Each row was made from one path, in order. Every step used is in the known rows, and no mark comes twice. Write each row's path.
(in the rows, 128 means zero)
Known rows:
x v e a j: [156  79 119  94 114 130 137 114 159 128 131 168 131  99 111 130 163 143
 155 143 146 155  63 138 100 154 129 104  86 108 173 107  72  66 119 132
 132 139  95 132  84 108 113 200 108 154]
h j a: [169 118 121 123 136 137  93 128 153 134  86 141 116 111 170 153 154 122
 101 124 116 186 163 142 135 164 178 116 158 136 135 122  77 107 153 155
 115 139 120 162  71 120 119 142 124 147]
u m k g h j: [148 132  91 160 221 118  84  99 118 142 152 129 153 158 147 142 123 129
 122 164 113 145 149 168  93 127 115 138 134 147  99 130 142 101 120 178
 100 164 100 116 106 116 154 145 116 158]
x v e a j z: [173  99 142 144  86 117 127 144 123 130  79 158 109 131 100 124 165 145
 130  97 129 122  78 160 121 136 132  87 133 115 173 121  87 128 127 137
 155 132 118 133 101 144  80 202 109 138]
z j a e v x: [ 99 102 153 103 107 139 194 158 147  72 164 158 124 114 126 103 120  86
 122 117 134 124 165 100 127 144 179 132 125 121  84 128  56 114 108 123
 136 180 158 119 140 129  88 134 137 129]
t x z j: [100 154  87 109  85 114  98 164 135 115 137 122 180 135 126 163 109 112
 155 107 134 162 123 155  82 123 158  99 121 119 108  95 143 113 109 129
 124 126 119 169 104 162 110 165 137  98]
p m t x z j h g: [120 155 103 110 126 100 125 131 171  92 107  90 153 131 185 115  67  98
 111  98 111 191 169 127 126  83 121  78 115 155  90 125 187 152 134 159
 119  97 158 126 157 195 124 134 122 107]
x z: [138 146  99 125 100 141 136 177 122 147 130 116 165 133  91 142 117 150
 141 120 132 168 120 146  94 132 160  92 126 135 163 155 146 150 127 146
 112 104 108 154 160 143  79 156 144 105]
t x z j h: [ 89 146 140 130  85 103  89 161 163 105  88  83 156 171 128 117 100  99
 123  73 165 149 175 130 109 135 147  79 142 148 106  91 161 137 117 161
 118 115  96 178 120 180 129 134 121 115]
z j h g k m: [163 134 116 107 142 150  94 109 127 141 133 102 116 157 164 173 188 139
 136 150 150 108 149 135 146 125  69 128 130 107 109 125 138 146 163  94
 153 110 128 176 169  95 151  88 131 159]
d g: [168 136  96 167 126 179 162 151 155 140 145 185 112 104 123 122  98 155
 134 165 147  99  95 114 135  95 127 110 118 115 137 106 121  65 132 119
 108  84 138 124 111 162 156 136  75 105]
d g k: [158 134 108 134 155 175 128 129 113 158 142 144 113 136 125 150 102 197
 109 177 175 107 133 120 162 131  67 158 157 110 135  93 104  75 106  79
 152 102 134 117 140 151 150 102 124  93]
v x t m: [108 146 197 131  96 118 132 107  97 118 102 158 135 103  76  72 160 119
 114 159 119  81 113  85 116  80 144 151 158 176 138 174 170 121 129 148
 175 144 164 100 118  92 122 108 112 104]
v e w j a: [140 123 156  77 154 141 164  76 133 106  53 148 104 102 131 192 190 118
 126  89 135 119 104 136 158 141 131 161 171 133 149 116  47 108 127 135
 120 193 132 162  71 104 121 107 158 126]
g d: [ 91 149 135 151  68 173 116 127 153 162  92 153 155 107 126 145 110 121
 212 107 137 102 107 126 134 142 143 113 137 102 129 138 120  95 120  87
  91 103  85 104 162  97 150 148 115 133]
m k g: [157 129  76 166 163 132 127 109  96 173 177 111 130 147  99  78 128 122
  98 151 109 123 126 189 155 116 167 177  86 115 159 132 153 152 119 129
  86 121  88  93 140 118 159 119 150 128]
g k: [140 126 125 114 137 147  93 136  95 166 142 106 128 149 117 155 119 178
 132 156 165 128 146 134 147 166  74 167 177 115 142 121  98 118 117  84
 161 124 114 115 154 125 119 101 160 111]
a e w j h: [114 157 160 138 146 150 166  90 172 110  62 113  82 170 127 146 132 103
 146  79 192  99 121 110 130 122  86  90 170 153 118 108  93 156 115 161
 129 138  92 160 102 174 142 104 158 122]
d g h j a e v x: [111  94 160 121 171 135 202 140 164  65 161 198 122 113 131 127 113 127
  88 125 139 130 178  77 127 125 152 131 136 143  72 122  79  91 111 137
 128 177 170 111 135 136 106 139  96 136]
m t x z j h: [ 79 138 145 120  99  87 108 146 151 108  88  78 153 178 142 119  52  99
 102  83 138 156 178 127 104 126 123  71 127 160 126 100 166 138 101 165
 128 115 114 155 121 192 140 143 123 100]
m k: [138 125  90 103 128 111 111 153  92 169 183  90 142 157  69  97  81 127
 142 127 122 155 125 156 133 124 156 161 110 146 173  90 117 139 115 103
 132 109 122 111 122 132 142 123 160 110]
h g k m p: [140 127  76 133 127 127  95 143  87 157 208 107 113 120 123 134 165 153
 161 144 119 104 105 139 151 118 130 150 115 113 154 144 176 190 148  81
 151  82 194 133 162 112 133  66 132 140]
t x: [103 137 114 127 120  88  96 147 129 118 162 151 162 102 104 138 136 115
 141 107 107 139 131 121 136 107 134 166 156 117 118 114 157 137 150 128
 142 122 155  97 117 152 105 112 110 115]
e a j h g d: [114 132 137 138  84 177 127 108 199 132  79 153 132 103 158 150 118 125
 198  76 156 160 137 120 138 125 133  67 126 120 116 113 114 119 117 112
  83  93 101 117 150 137 156 164 100 149]
v x t: [134 109 183 113 100 152 145 128 118 106 146 129 144 111  95  98 121 136
 101 144 136  84 116  89 118  90 162 116 169 152 187 178 160 123 128 130
 162 133 153  98 150 118 125 123 129 108]
a j h g k m: [171 121 102 108 151 155 110  89 133 154 129 124 105 151 147 164 208 140
 149 146 156 108 141 129 149 106  66 139 136 113 124 123 127 175 170 106
 155 106 125 157 173 104 148  98 123 164]
p m t x v e w: [101 131 140 102 161 115 143  51  87  95 123 127 163  85 136 107  84  98
 135 137  96 121  48  95 130 105 136 174  99 121 116 134 106  50 114 122
 166 168 150  50 172 117  82 133 118 115]
z j h g k: [153 138 117 108 133 152  88 125 134 131 116  78 108 162 166 148 108 171
 116 123 172 158 192 130 151 149  78 123 179 132 101 110 126 121 121 100
 143 114 113 142 153 168 150 100 142 117]
p m t x v: [ 79 123 132 104 128  84 102 122 126 123 116 119 151 108 166  83  58 114
  97 193  73 175 107  89 114 102 131 166 109 133 111 138 189 103 131 118
 169 101 128  57 170 128 102  92 123 119]
p m k g: [142 132  70 163 170 126 136 107 101 173 159 101 149 138 122  64 133  88
 117 160 115 107 107 194 163  99 154 191  60 105 134 125 148 152 130 132
  93 116 106  80 141  99 140 118 172 134]
w j: [150 154 117  92 116 139 151 109 157 142  86 149 108 132 105 187 161 144
 173 139 157 107 106 142 114 117  96 111 173 147 151 134 114 142 133 125
 125 131  93 160  96 134 155 112 161 115]
e a j: [151  96 104 105 101 157 138 137 160 148 136 180 125 117 122 155 148 119
 200 135 166 149  80 155  88 138 121  97 101 109 150  78  42 109 136 140
 128 123 114 118  53 144 111 206 119 144]
w e v x t m k g: [107 135 155 160 140 106 159  74  60 148 170 119 114 122  65  41 141 115
  56 164  90  89 114 128 144 100 173 224 102 151 134 175 175 167 115 130
 104 158 101  75 145  79 159  95 145 110]
v e a j: [161  84 110 100 121 127 148 115 157 129 148 171 143  98  98 148 172 129
 176 115 153 133  72 154 106 153 116  95  89 105 178 103  50  83 125 143
 124 150 121 128  62 118 112 217 109 149]
k m p: [129 125  93 155  94 117 107 160 101 155 199 129 123 117 102 115 161 111
 182 137 114  77  72 145 126 118 164 127  91 111 162 145 170 181 162 111
 136  77 181 135 134 104 128  91 114 151]
e a: [157 114 151 119 104 139 129 182 136 129 165 141 155 105 111 152 135 148
 154 142 137 153 102 140 112 184 110  91 105 110 161 135  75  95 140 133
 128 125 161 124  82 121  80 153 133 142]
u m p: [100 132  84 168 103 132 108 193  95 140 195 110 128 106 117  78 126 100
 189 148 104 103  87 148 115 121 165 126 118 128 145 149 142 154 114 160
 154 104 189 112 110 140 104  97 109 127]
e w j h g k m: [168 145 125  88 170 168 130  60 112 137 102 112  96 151 147 204 213 148
 149 146 165  98 127 117 151 104  51 146 162 130 113 125 114 171 160  99
 161 136 140 163 181 109 143  62 151 149]
v x z j h g: [152 144 107 107 102 141 130 143 185  84 120  97 140 146 154 119 116 123
 110  89 149 189 189 127 122  98 167  70 152 165 111 142 166 136 134 155
 103 112 140 158 177 185 131 128 115 124]
p m u: [126 129  93 135 110  98 162 149  75 138  83 113 129 120 140  91 108 103
 169 183 100  95 114 114 140 150 144 177  84 140  99 105 128 100 171 132
  91 122 152  73 165 131  95 133 141 134]
v x z j h: [106 134 153 110  79 123 115 155 168  98  85  82 156 188 127 107 105 101
 111  84 182 141 186 138 115 131 157  76 145 165 125 112 143 121 108 161
 117 126 108 177 150 168 130 136 132 122]
t x z j a: [ 95 126 126  91 100 111 105 169 144 111  94 125 154 117 160 167 139 100
  96  89 114 183 153 147 123 145 174 135 130 112 114  87 105 124 120 140
 112 144 135 182  68 133 102 139 145 112]
x t m: [117 158 186 156  97 127 114 124  83 144  90 150 110  96  87  81 145 128
 135 162 112  78  87  89 103  98 127 135 144 155 132 170 167 131 144 142
 161 125 125 115  84  92 130 127 105  98]

Which path is each row?
[152  98 144 142 101  89 114 138 126 114  89 170 126 121  93 130 173 137
 125  84 117 135  86 154 133 120 127 113 139 120 161 104 111 138 124 135
 170 137 131 128  96 153  72 185 103 133] : t x v e a j z
[113  88 212 121 154 142 171 137 121  71 139 150 118 106 123 123 103 138
  74 129 124 100 150  58  96 122 156 114 166 144 125 171 112 132 116 140
 159 179 141 116 117 112 115 142 124 123] : g h j a e v x t
[ 81 157 122 179 121 146 114  72 117 185 106 148 156 117 103  88 133 109
 161 125 112 106 114 161 166 116 156 173  93 113 123 128 160 122  91  99
  68 117  79  83 164  71 182 123 137 130] : t m k g d
[104  80 173 103 129  71 124 101 168 101  98 120 129 138 129  96 101 115
  89 107 135 165 139 105 124 140 108  98 105 149 161 100 134 110 110 166
 151 130 112 115 106 159 133 149  96 143] : m t x v e a j h
[130 123  87 152 130 135 111 143  91 164 201 137 113 123 113 130 148 154
 153 163 144  69  81 135 157 111 121 151 104 105 158 114 161 157 130  79
 158  77 194 137 143 117 150  68 117 131] : d g k m p
[140 132 122  78 138 140 107 121 141 112 127  73 144 170 146 149 117 174
  86 114 179 185 211 125 153 133 101 126 185 155 118 119 149 132  97 110
 148 127 140 152 198 171 125  91 157 110] : v x z j h g k
[166 153 154 133 112 137 144  91 101 115  27 140  92 144  95 160 165 151
 134  96 136  87  74 143 134 101 121 115 193 148 151 140 108 134 120 121
 159 161 107 146 131 150  98 135 148 110] : x v e w j z
[117 111 132 144 198  96 119 127  99 151 176 122 148 173 101 131 105 142
 110 126 115  94 145 161 126 122 108 198 117 119 121 124 168 126 141 127
  75 150  95  74 133 101 165 129 139 144] : m k g h
[123 129  93 136 112 116  77 139 109 139 181  82 105 148 140 130 148 134
 152 127 143 101 125 144 146 128 128 122 116 117 129 116 174 179 140  93
 145  84 178 162 145 129 158  67 126 146] : z j h g k m p
[117 110 108 184 252 118 144 129 157 121 152 121 126 134 169 113 158  92
  59 115  89 161 134 158 141 156 105 152 101 101 116 129 101 147 100 191
 120 163 127 155  67  99 121 141 153 158] : u m k g h j a e
[126 159 113 147  85 189 124 119 169 145 113 155 147  86 153 152 111 139
 206 100 119 140 121 121 138 112 148  97 139 109 116 159 141 106 138  87
  75  92 109 100 185 118 150 151 107 131] : h g d
[119 111 151  87  79 143 171 156 115  95 172 163 140 114  86 103 115 121
 156 143 141 117 171  93 118 122 188 140 147 152 101 153  85 114 135 115
 134 163 154  78 192 135  84 118 116 126] : e v x
[158 125 122 110 146 147 100 116  92 166 149 123 134 142 117 174 198 147
 148 173 138  80 114 138 149 138  61 158 130  98 146 142 118 148 165  87
 167 119 132 152 169  65 125  86 142 161] : g k m
[176 140 142 178 137 109  79 149 113 138  75 144 124 170 121 171 122 155
 130  84 124 115 152 158 110 123 107  89 202 154 116 134 129 141 157 149
 141 135 123 131 110 165 104 182 106 137] : g h j z
[115 130 109  94 181  73 116  92 102 124 182 138 160 106 141 165 117 137
 101 143  64 150 143 112 153  87  55 166 129 123 133 138 184 172 150 107
 176 121 203  80 164 140 125  86 124 114] : h g k m t x
[ 96 116 122 128 149 128 178 160 190  92 135 128 141 127 155 126 150  89
  69  81 128 160 134 143 135 151 145 114 107  99 136 120  88 133 100 154
 128 149 147 185  93 117  90 159 169 132] : v x z j a e
[137 119 166  65 145 142 152  75 134 104  35 140  94 101 146 177 181 130
 109 117 131 137  97 120 148 145 150 163 167 134 144 120  65  90 119 129
 124 180 105 162  92  93 122  92 157 128] : x v e w j a
[ 78 125 129 140 108 127 177 199 125  88 150 146 108  97 131 132 100  98
 128  98 105 156 136  99  97 164 165 112  92  88  58 117  64 158 107 130
 126 158 114 161  95 143  71 160 138 102] : t x z j a e v
[106 120 135 148 103 159 182 194 130 103 146 146  70 102 148 117  93  97
 146 122 117 124 131  98 102 179 162 105  93  81  64 127  27 130 124 123
 118 154  98 150  82 127  95 165 132 120] : z j a e v
[ 82 146 109 171 127 158 123  86 129 181 109 124 173 118 129  97 118  92
 177 125 124  98 101 172 172 112 152 163  69  90 122 125 143 123 102  93
  68 108  85  75 181  73 165 133 154 137] : p m k g d
[ 97 138 105 104  87 146 170 169 147  93 155 130 158 140 120 131  98 102
 147 117 154 146 131 134  76 134 173  77 102 121  97 123  96 113  87 132
 124 151 119 170 139 149  92 177 148 108] : a e v x z j
[123 142 150 141  77 134  92 152 163 121  88  87 113 178 145 105  92  99
 142 100 174 113 166 134 116 149 135  75 145 138 106  99 119 103 135 147
 113 112  85 163 106 163 160 136 113 133] : z j h
[115 125 120 155 146 139 154 166 183 112 133 123 108 120 172 122 137  84
  95  96 121 142 111 145 136 172 123 112 104  72 124 116  68 115 122 141
 121 133 121 177  50 115 117 164 153 136] : z j a e
[120 141 151 152  91  93 147 124  37 136  66 132  93 111  97  71 118 141
 124 187  74  83 113  72 112 139 158 172 113 176 124 129 179 108 152 144
 108 137 143  87 124 128 131 121 105 106] : x t m u
[ 83 133 154 132  87 133 156 172 169  83 113  90 131 175 123  94  87  94
 117  80 177 139 180 110 102 144 153  61 121 146  94 116 120 143  96 160
 123 138  97 179 149 172 113 146 133 119] : a e v x z j h
[109 129 133 178 170 119 177  90  75 133 178 134 114 119  74  25 140 103
  71 162  92  95 116 128 146  95 166 185  74 135 125 158 162 178  90 140
 121 159 119  81 139  97 144 107 147 109] : a e v x t m k g
[160 125 110  96 143 101 154  89  79 135  68  98  83 156 138 168 179 164
 124 176 118 108 163 100 160 149  81 173 129 163 124 107 164 157 165 109
 102 132 139 148 199 129 158  57 142 149] : w j h g k m u
[121 123 131 138 171 130 184 138 194 120 104 143  90 118 150 160 176 108
  90  96 128 135 106 135 152 154  95 119 137 100 148 132  83 166 123 149
 127 136 117 185  57 110 122 125 172 132] : w j a e
[130 116 143 134 203  85  84  94 118 142  92 137 126 137 153 138 159 121
  62 128  93 172 182 157 145 147 149 189 141 152  99 104 125 117 138 160
  96 172 121 130  61  87 150 123 129 154] : t m k g h j a
[129 119 136 105  92 144 107 161 147 121  87 129 113 122 178 151 132  95
 123 117 125 139 146 153 136 166 165 133 136 105 114  93  65  88 138 128
 106 145 118 169  51 116 131 143 138 134] : z j a
[150 123 139 102 171 112 140  87 104 150 140  91 117 152 161 143  85 148
  92 165  97 124 157 116 147 116  34 115 117 143 159 162 155 165 147 121
 168 111 161 105 186 129 150  95 134 135] : j h g k m t
[ 93 151 116 167  80  90  96 153  91 152 163 140 113 108  83  64 132 113
 172 131 112 107  94 132 125 119 173 148 121 153 128 131 177 158 129 128
 139  93 184 102  94 133 123  97 113 112] : t m p
[161 132 121 136 170 121  76 119 150 134 131 150 148 152 144 182 102 155
 149 139 141 150 150 133  81 146 110 101 173 149 102 126 127  82 159 145
 110 142  99 127 101 131 141 171 102 154] : g h j
[164 133 126 117 149 148  96 127 129 137 127  80 108 153 151 137 118 185
 101 124 161 160 194 116 167 144  77 139 190 137 118 132 134 144 125 105
 144 107 119 124 181 161 136  85 141 123] : j h g k
[101 122 174 158 193  95 116 108  70 150 152 132 138 156  92 110 118 143
  94 142 101  74 124 134 114  98 102 202 122 139 118 142 193 134 130 137
 100 153 103  74 111  80 175 125 131 128] : x t m k g h
[134  90 176  87 143  64 131 127 125  94 169 132 184  76 108 122 109 166
  73 150  77 175  89 113 129 186 106 113  83 120 190 160 141  54 104 132
 153 149 166 111 121  94  88 140 108 133] : m t x v e a
[184 100 125 113 120 134 129 116 192  98 113 121 103 111 154 102 140 151
 108 112 134 191 136 110 124 128 145  80 117 140 142 141 138 107 145 153
 109 105 102 138 145 153 134 147  82 154] : x v e a j h g
[ 88 146 144 170  77 104  98 150  71 145 154 128 104  93  79  55 122 127
 149 140 107  81  73 106 111 106 179 136 123 156 154 154 200 169 122 131
 160  92 175 104  79 126 138 106 111  97] : x t m p
[107 123 129 142 102 155 191 204 125 104 134 136  93 105 139 127  92 104
 133 109 120 148 132 105  89 176 169  90  86  88  71 135  40 149 112 129
 115 152  95 161 101 130  74 172 144 109] : x z j a e v
[128 107 135 114 130  71  98 115 129  97 146 131 166  82  89  91 149 156
  83 132  85 142  93 101 138 144 160 161 129 116 163 165 185  64 125 119
 136 140 108 123 176  77 111 113  90 131] : t x v e
[167 128 110 129 157 169 126 115 108 164 149 153 122 132 129 174 184 163
 134 194 150  66 102 125 157 114  58 154 117  89 137 116 123 113 153  83
 158 104 148 153 162  82 149  86 115 141] : d g k m
[114 122 143 132 127 150 207 172 133 109 119 157  60  97 127 140 123 116
 147 123 123 124 124  95 114 165 136 113 121 104  81 141  37 166 125 125
 122 162  98 156  91 126  98 140 150 115] : w j a e v
[ 89 111 184 133 199  85 130  95  81 129 160 136 158 160  83  99 129 138
  73 139 111  74 149 129 130  84 116 215 133 155 123 141 203 130 121 139
 112 173 127  63 136  81 167 110 138 133] : v x t m k g h
[144 127 130  97 156 119 130  81 106 140 133  89 120 164 180 152  75 134
 103 165 108 120 149 127 131 122  42 101 108 134 141 137 147 143 136 113
 165 118 153 122 163 132 163 110 137 133] : z j h g k m t
[106 159 130 150  69 180 103 114 188 127  73 125 138 118 174 140  97 117
 189  74 148 137 153 118 139 127 149  70 143 118  93 128 141 100 126 101
  70  92  86 130 172 137 179 142 102 136] : z j h g d
[142 156  97 125 105 123 102 156 179  91 122 103 139 131 156 132 112 126
 116  80 128 196 178 125 121 100 154  78 146 149  97 123 182 149 142 151
 102  98 131 161 144 198 135 129 105 115] : t x z j h g
[ 80 157 147 186 115 155 119  66  95 178 101 138 147 109 102  84 122 118
 146 135 109  84  98 142 154 102 159 160  96 114 140 143 174 129  88  99
  83 116  75  86 151  67 190 125 136 118] : x t m k g d
[143 125 127 113 138 113 157 104 101 155 153 134 133 131 137 139  90 111
 135 176  73  99 102 130 111 111  80 107  84 127 176 168 140 144 164 130
 148 115 157  96 152 103 136 132 123 138] : k m t
[136 101 126 117  97 135 149 117 163 153 151 157 119 116 118 162 156 115
 162 123 155 136  56 148  94 156 101 133 114 111 163 107  52 116 151 133
 117 123  94 120  45 125 119 205 132 149] : w e a j
[173 135 109 156 183 140 102 115 163 128 131 177 133 137 150 179  87 172
 133 153 148 134 137 121  89 118 104  94 157 147  92 102 133  48 143 141
 105 123 117 129  91 152 165 176  72 139] : d g h j
[134 123 101 141 128 114  87 141 101 147 187  87 107 138 125 119 154 145
 141 124 137 103 130 130 160 121 125 141 124 127 151 136 184 205 148  99
 153  74 186 140 168 125 141  51 125 149] : j h g k m p
[173 137  97 107 153 161 103 128 113 146 157 109 119 129 144 161 126 193
 126 150 145 160 161 130 151 137  79 156 179 119 127 143 124 131 135  86
 146 112 135 111 169 146 121  99 148 114] : h g k
[120 154 102 123 128 115 125 145 158  86 119  86 144 129 180 121  77 106
 109 106  93 198 178 122 112  89 121  68 131 161  94 141 186 150 119 187
 128 116 162 146 149 198 126 124 102 106] : u m t x z j h g
